Every row comes from one small tree of marks. The marks that hang from a mark follow it in brackets, in the order of their numbers. Every link used is in the known rows. Which tree was each row made from?
(in the rows, 128 means zero)
Known rows
k_521(k_32): [151  99 175 144 148 136 177 122 133  87 130 130 149 127 135  93 108 135
 111]
k_65(k_891(k_32(k_401) k_435)): [126 134 149 122  99 113 147 117 156  96 107 114 135 137 112  72  89 152
 157]
k_32(k_401 k_905): [135 163 162 130 147 126 195 134 147 120 108 155 164  95 134 139  85 134
 112]
k_435(k_891(k_32(k_401 k_521) k_65)): [165 122 159 138  86 132 116 120 142 116  94 105 143 121 128 155 111 168
 137]
k_435(k_891): [161 100 155 140 117 107 189 147 172  98 125 123 160 136 118  52 111 137
 110]
k_401(k_32): [135 112 176 140 184 130 200 137 130 110 141 123 150 109 151  73 109 121
 127]
k_532(k_65): [122  79 170 163 172 108 184 141 149 125 132 148 156 107 129  41 122 134
 140]
k_32(k_401 k_521 k_905): [135 178 160 128 142 142 166 140 140 135 103 137 146  76 152 178  78 143
 107]
k_401(k_32(k_521)): [135 128 173 137 180 146 170 145 123 125 136 103 132  90 171 114 101 130
 120]
k_521(k_32(k_401 k_905)): [141 163 161 131 139 129 178 105 127 104 106 156 148  97 137 174  84 147
 100]
k_532(k_65(k_891(k_435))): [114  86 128 163 162  65 177 127 176 146 131 129 154 139 131   4 115 134
 138]
k_905(k_32(k_401)): [141 136 178 114 136 124 178 128 136 108 111 134 146 112 117 127  72 177
  98]
k_891(k_32(k_521) k_65 k_435): [150 103 147 160 142 132 123 121 152 126 100 118 160 131 138 119 135 128
 139]
k_32(k_905): [141 135 166 141 163 122 209 141 160 122 126 138 164 104 134  97 111 111
 113]
k_65(k_891(k_32(k_401 k_521 k_905) k_435)): [124 185 135 121 100 120 134 113 156 128  98 104 115  97 131 153  84 152
 138]
k_905(k_32(k_521)): [147 124 177 124 149 136 164 140 142 123 124  99 127 103 136 128  91 164
  92]
k_891(k_32): [142 100 195 134 125 154 168 138 142  76 127 118 136 115 109  70 122 131
 157]
k_435(k_891(k_32(k_521))): [157 116 171 132  82 145 136 140 155  87 116  93 114 107 114 105 118 161
 134]

Which tree is each row?
[161 159 147 138  93 121 132 110 149 135  90 115 140  99 130 196 113 159
 125]
k_435(k_891(k_32(k_401 k_521 k_905) k_65))
[141 151 176 113 132 139 150 134 130 123 105 115 129  95 135 169  65 187
  92]
k_905(k_32(k_401 k_521))
[127 149 146 121  95 130 117 124 151 111 101  94 117 118 129 113  82 162
 151]
k_65(k_891(k_32(k_401 k_521) k_435))
[170  79 163 151 107 112 161 119 161 104 118 108 159 146 109  75 143 134
 145]
k_435(k_891(k_32 k_65))
[149  88 150 161 147 117 152 115 158 113 104 136 178 150 118  78 142 117
 148]
k_891(k_32 k_65 k_435)
[134 164 162 138 186 136 186 134 131 143 132 113 129  68 174 154 105 122
 107]
k_401(k_32(k_521 k_905))
[145 131 145 149 127 137 108 115 140 125  80 133 161 121 136 158 110 150
 141]
k_891(k_32(k_401 k_521) k_65 k_435)
[160 143 150 140  99 106 160 102 154 122  95 133 158 117 113 155 119 147
 133]
k_435(k_891(k_32(k_401 k_905) k_65))
[167 115 154 152 114 103 176 109 167 122 114 117 156 125 113 116 145 125
 131]
k_435(k_891(k_32(k_905) k_65))
[164 107 160 140  91 116 145 114 148 101  97 124 160 139 110 114 117 158
 145]
k_435(k_891(k_32(k_401) k_65))
[154 138 162 134  92 120 182 122 166  91 117 120 129 103  99 104 127 140
 130]
k_435(k_891(k_32(k_905)))
[153 128 170 151 150 142 150 119 143 142 115 106 144  98 145 161 136 119
 140]
k_891(k_32(k_521 k_905) k_65)
[150 145 168 120  66 147 122 133 140  85  97 108 114  98 113 145  91 181
 135]
k_435(k_891(k_32(k_401 k_521)))
[107 124 136 155 137  78 170 103 171 138 121 123 122 107 110  57 130 133
 158]
k_532(k_65(k_891(k_32(k_905) k_435)))
[135 143 190 122 104 172 125 138 123  90 104 116 119  86 127 150  89 163
 152]
k_891(k_32(k_401 k_521))
[171  95 161 149 104 127 131 125 154 118 114  89 141 128 128 116 137 146
 136]
k_435(k_891(k_32(k_521) k_65))
[131 159 137 133 118 116 149 121 169 131 117  87 114 105 132 113 109 130
 137]
k_65(k_891(k_32(k_521 k_905) k_435))
[134 122 149 132 111 125 133 130 164 112 121  80 117 126 129  72 108 139
 151]
k_65(k_891(k_32(k_521) k_435))
[147 141 136 160 148 123 138 112 158 146  96 127 157 109 139 158 138 118
 128]
k_891(k_32(k_521 k_905) k_65 k_435)
